Known rows, with every step that occurs:
j e: [ 31.3  -4.0  16.6 -23.4 -14.5   5.5  -3.7  -9.7 -21.2  -2.2  -7.2  -8.6
  15.8 -25.6 -17.4  19.1  -1.5 -10.0   0.5  -2.5  29.2]
z e c d f: [  7.0 -34.5   9.8  -1.0 -17.7  10.3  -1.7   2.5  -1.8  16.6 -16.5   0.7
  23.5 -32.6  12.0  21.2   4.6  22.8 -27.4 -27.1  45.2]
a e z: [ 34.6 -11.5  19.0  -4.1 -25.2  26.4   0.8  18.8  -1.0  -4.9   0.0 -10.1
  48.4  -5.0  18.2  10.7   8.3 -15.9 -19.1  -1.7  44.4]
a e j d z: [ 26.7 -24.6  14.1 -13.9 -20.0  25.4  -1.4 -34.6 -20.7  14.8  -6.7 -12.2
  25.1 -16.7  11.2  17.0  -9.6  -6.1 -20.1 -15.3  40.7]
a e j d: [ 30.4 -23.2  20.4 -12.3 -15.6  16.9 -14.8 -23.2 -20.5  10.6  -8.3  -7.6
  23.1 -18.7  12.6  33.2  -9.6  -4.1  -8.4 -13.2  29.0]
z d j e a: [ 26.9 -33.5  17.6 -34.0 -22.8  -8.9  -7.9 -16.7 -30.1  36.4   0.3   7.1
   4.1 -72.7   8.1  28.0  16.0  -9.2  -2.9  -1.1  49.0]
c d j e: [ 12.0 -11.2  17.6 -46.6 -20.0  15.2 -10.6 -37.1 -23.3  15.5 -23.7   0.9
  19.7 -56.7   5.8  35.7   2.2  -4.2 -12.7 -30.0  38.0]
c d f: [ 16.6 -19.5  17.3 -11.4 -24.0  20.4   9.9  -5.4  -3.2   5.8 -16.0  -3.8
  27.3 -29.8  -2.7  10.9  15.5   4.4 -32.7 -32.3  36.4]
z d j e: [ 31.7 -15.2  13.2 -41.8 -16.5  -0.8 -20.4 -32.0 -28.0  16.3 -15.4  12.4
   2.3 -61.5  -7.1  18.3   2.0  -8.6   1.6 -15.5  53.3]
z e j d f w: [ 32.0 -43.9   6.6   1.0  12.7   2.1 -25.0 -30.3 -25.7 -25.3 -20.9  -7.9
   2.3 -18.0   4.0  13.9 -19.7  14.2  -6.7  -7.6  61.1]
c e j d: [ 21.6 -18.8  25.6 -25.3  -8.0  13.8  -9.7 -37.0  -6.3   3.0 -23.4   2.3
  19.7 -28.0   8.4  36.8 -13.2  -5.7   0.9 -18.9  16.7]
e c d j: [ -3.6 -26.7  11.1 -30.2 -28.6  21.3  -6.8 -28.2  -5.2  47.2 -14.7  -8.6
  23.7 -29.4  19.2  36.6  19.4   7.0 -27.4 -29.8  28.4]
a e c d z: [  9.1 -31.7   9.1 -12.6 -41.4  22.7  19.9  -2.4  -7.3  51.7  -3.7  -9.8
  41.0 -24.0  23.1  15.9   1.6   3.7 -44.4 -20.0  38.8]
f w: [ 38.2 -22.8  10.5 -10.2  -5.2  -1.7  -9.2   9.2 -24.4  -7.8  -4.7 -14.6
  11.3   9.2  -9.5   4.3  -3.2  -4.6 -12.0  13.9  41.1]
a e: [ 34.5  -7.5  20.2 -11.9 -25.6   6.2  -3.0  24.4 -14.2   9.3   0.9  -3.0
  33.5 -12.0  12.9  13.7   2.2 -12.3 -12.6   0.6  34.2]
j d f w: [ 29.6 -40.7   3.4  -3.9  -4.0   3.6  -3.6 -21.2 -25.5 -19.0  -7.1 -11.7
  13.4 -14.5  -7.3  15.7   3.9   7.4 -14.6  -1.9  50.8]
w f: [ 21.7 -12.5  19.6 -16.7 -11.7  -4.3  -0.6  14.7 -16.2 -31.0  -6.4  -7.8
  13.8  -2.2 -14.7  14.0  -0.3  -8.8 -19.9  -0.3  20.0]
e c d: [  7.9 -27.5  16.6 -13.8 -25.5  19.7   3.1  -4.6  -1.0  42.3 -10.2 -10.4
  21.9 -13.0   0.0  30.4  10.5  10.8 -30.5 -18.4  21.4]
z d: [ 42.3 -16.5  18.4 -13.9 -16.4   0.5 -10.4  15.4 -15.1  16.3  -5.3  10.0
   5.0 -21.2 -15.5   0.2   2.4  -5.0 -10.9  -5.6  42.2]
e c: [ 17.8 -23.6   9.8  -5.1 -19.8  12.2   0.7  -1.6  -3.4  28.1   0.7 -14.7
  17.6  -2.6  -3.2  21.2  16.3   3.2 -16.1   0.4  21.8]
z e c d j: [  0.7 -28.3  14.7 -26.2 -15.2  12.4 -21.7  -9.4  -8.6  32.9 -18.8   5.2
  18.6 -33.7  30.8  32.5  -1.0  17.0 -19.6 -29.9  44.0]
z d f: [ 36.9 -22.0  13.7  -7.0 -18.1   4.8   0.1  -2.2  -9.8   6.9  -6.4  10.4
  11.3 -37.2 -14.8  -4.8  17.2   1.9 -20.9 -16.2  53.4]

Rows:
[ 19.7 -22.0  11.8  -1.7  -8.6  -0.4 -17.0  18.3  -6.4  12.3  -2.8  -3.0
  14.0  -4.8   9.2  16.3  -3.5   9.6  -6.5   2.7  34.8] | z e c
[ 30.5 -17.9  16.3 -23.8 -17.2  22.1 -18.6 -16.4  -2.8  10.8 -13.9   5.7
  19.2 -32.2   7.8   4.0  18.4  -9.5 -19.2 -16.7  62.9] | e z d j
[ 33.6 -29.2   5.2  -2.9  -9.8   3.0   1.9  -7.3 -18.4 -16.9  -7.9 -14.5
  16.3  -7.1  -7.3  -2.1  11.6   0.8 -18.6   3.9  50.3] | d f w
[ 19.1 -15.2  15.3 -14.6  -6.8  27.1 -10.4 -14.1  -7.8  11.4 -25.8  -2.7
  14.7 -18.1  10.5  -0.4 -21.1   4.4 -29.5 -30.4  48.9] | c d z e j
[ 20.6 -15.7  16.4 -16.0 -11.5  14.3  -3.8  12.0 -12.6   5.2 -14.0   6.5
  23.3 -16.3  11.6  -6.7 -19.7   3.7 -30.5 -23.8  54.9] | c d z e
[ 24.5 -30.3  15.5  -4.5 -18.1  23.5  -2.5 -34.8 -14.2   5.3 -10.9 -10.3
  28.2 -33.4  12.9  28.5   7.1   2.9 -12.3 -22.2  40.6] | a e j d f
[ 25.1 -25.3  20.5 -15.8 -19.7  -0.4   8.4   5.2 -21.6  15.2   8.6 -14.0
  14.6 -35.5  -2.2  29.1  12.0  -9.5  -4.0   9.9  24.7] | j e a
[ 12.4 -38.1   6.0  -2.4  -6.7   7.3  -7.7 -10.8 -16.1  12.7  -0.5  -2.9
  14.7  -7.6   9.9  17.3 -14.4  12.1 -14.4  -5.8  48.2] | j d z e c
[ 17.4 -13.3  14.5 -19.5 -23.5  22.4  10.3  -5.7  -8.8  18.4 -11.7  -6.6
  25.4 -12.2   0.0  -1.0   0.8  -2.7 -40.5 -24.5  40.1] | c d z
[ 30.4 -15.2  16.4 -31.5 -17.8   3.0 -20.7 -11.8 -17.6  21.7 -10.5  11.7
   6.0 -36.5   3.6   6.7  13.3  -4.3  -9.7 -12.5  51.3] | z d j
[ 20.4 -26.8  14.0  -4.8 -31.4   6.7   1.9  13.3  -9.7  32.8   5.2  -9.9
  32.7 -11.7  17.5  25.9   7.9   0.1 -18.7   2.5  27.9] | a e c
[ 26.8 -10.2  15.5  -4.9   0.9  19.3 -16.5 -12.9  -9.2  -3.0 -13.9  -7.6
  11.3  -4.0   5.0 -11.3 -12.6  -1.2 -16.2 -13.2  48.3] | d z e j
[ 50.5 -43.3   6.8   3.1 -20.3   6.7   2.4   4.4 -13.0 -11.5  -7.7  -3.1
  34.3 -30.7  10.9  -9.5   5.0  -5.5 -26.7   4.2  84.0] | a e z d f w
[ 39.6 -23.4  11.3 -11.1 -19.4  18.8   4.3 -26.2  -4.8 -10.8 -15.2  -1.3
  21.5 -52.9 -17.8   4.3  14.9  -5.0 -14.4 -15.3  66.4] | j e z d f
[ 45.2 -18.1  16.5 -18.1 -15.8  15.4  -6.8  -8.6 -11.3  -0.1 -12.7  -0.5
  15.3 -41.0 -18.9   8.5  -1.4 -11.2  -6.9  -3.8  56.1] | j e z d
[ 17.4 -20.3  10.1 -16.6 -21.1   6.3   3.3 -19.2 -16.1  24.9  -3.0 -16.0
  16.1 -25.7 -13.5  33.2   5.9  -0.6  -1.2   2.1  23.1] | j e c
[ 14.9 -49.5   0.9 -13.6 -21.4   5.9  12.4 -38.5 -19.7  18.4 -19.9 -20.0
  15.3 -41.0  -9.8  34.1   3.0  12.8 -24.4 -11.3  46.3] | j e c d f w
[ 18.6  -4.3  13.7 -40.2 -13.6  10.4 -13.6 -34.6 -22.4   1.4 -11.7  -3.8
  15.8 -42.5   1.1  26.4   9.2 -10.6   1.5 -11.6  38.8] | d j e
[  3.5 -34.3   7.9  -6.1 -29.7  19.3  13.3 -18.4   2.9  33.2 -13.2 -11.5
  27.8 -32.5   2.0  25.8  22.7  16.9 -37.4 -29.3  29.9] | e c d f
[ 15.1 -34.3  18.1  -5.7 -15.6   8.4   5.4  25.2 -13.5  24.6  -0.8   1.8
  23.7 -26.6  27.8   3.9  -6.3   3.1 -35.4 -11.8  49.0] | c d z e a
[ 30.7  -7.9  17.4 -15.8 -13.1  24.6  -1.4 -15.1  -5.9 -13.7 -10.6 -18.0
  29.5 -20.1 -11.4  16.9   5.8 -14.2  -7.1  -1.8  40.7] | j e z
[  5.1 -19.9   6.2 -31.7 -20.7   9.2  -8.6 -43.7 -17.0  28.0  -8.8 -11.6
  15.1 -40.3   4.2  40.1  19.0  -1.6  -1.7  -8.9  29.9] | d j e c
[ 19.1 -42.6  14.8  -0.1  -4.1   2.1  -1.6  12.8 -22.7   7.7  11.6   0.3
  17.0 -21.3  21.8  14.9  -8.7   1.6 -15.0   4.4  50.7] | j d z e a
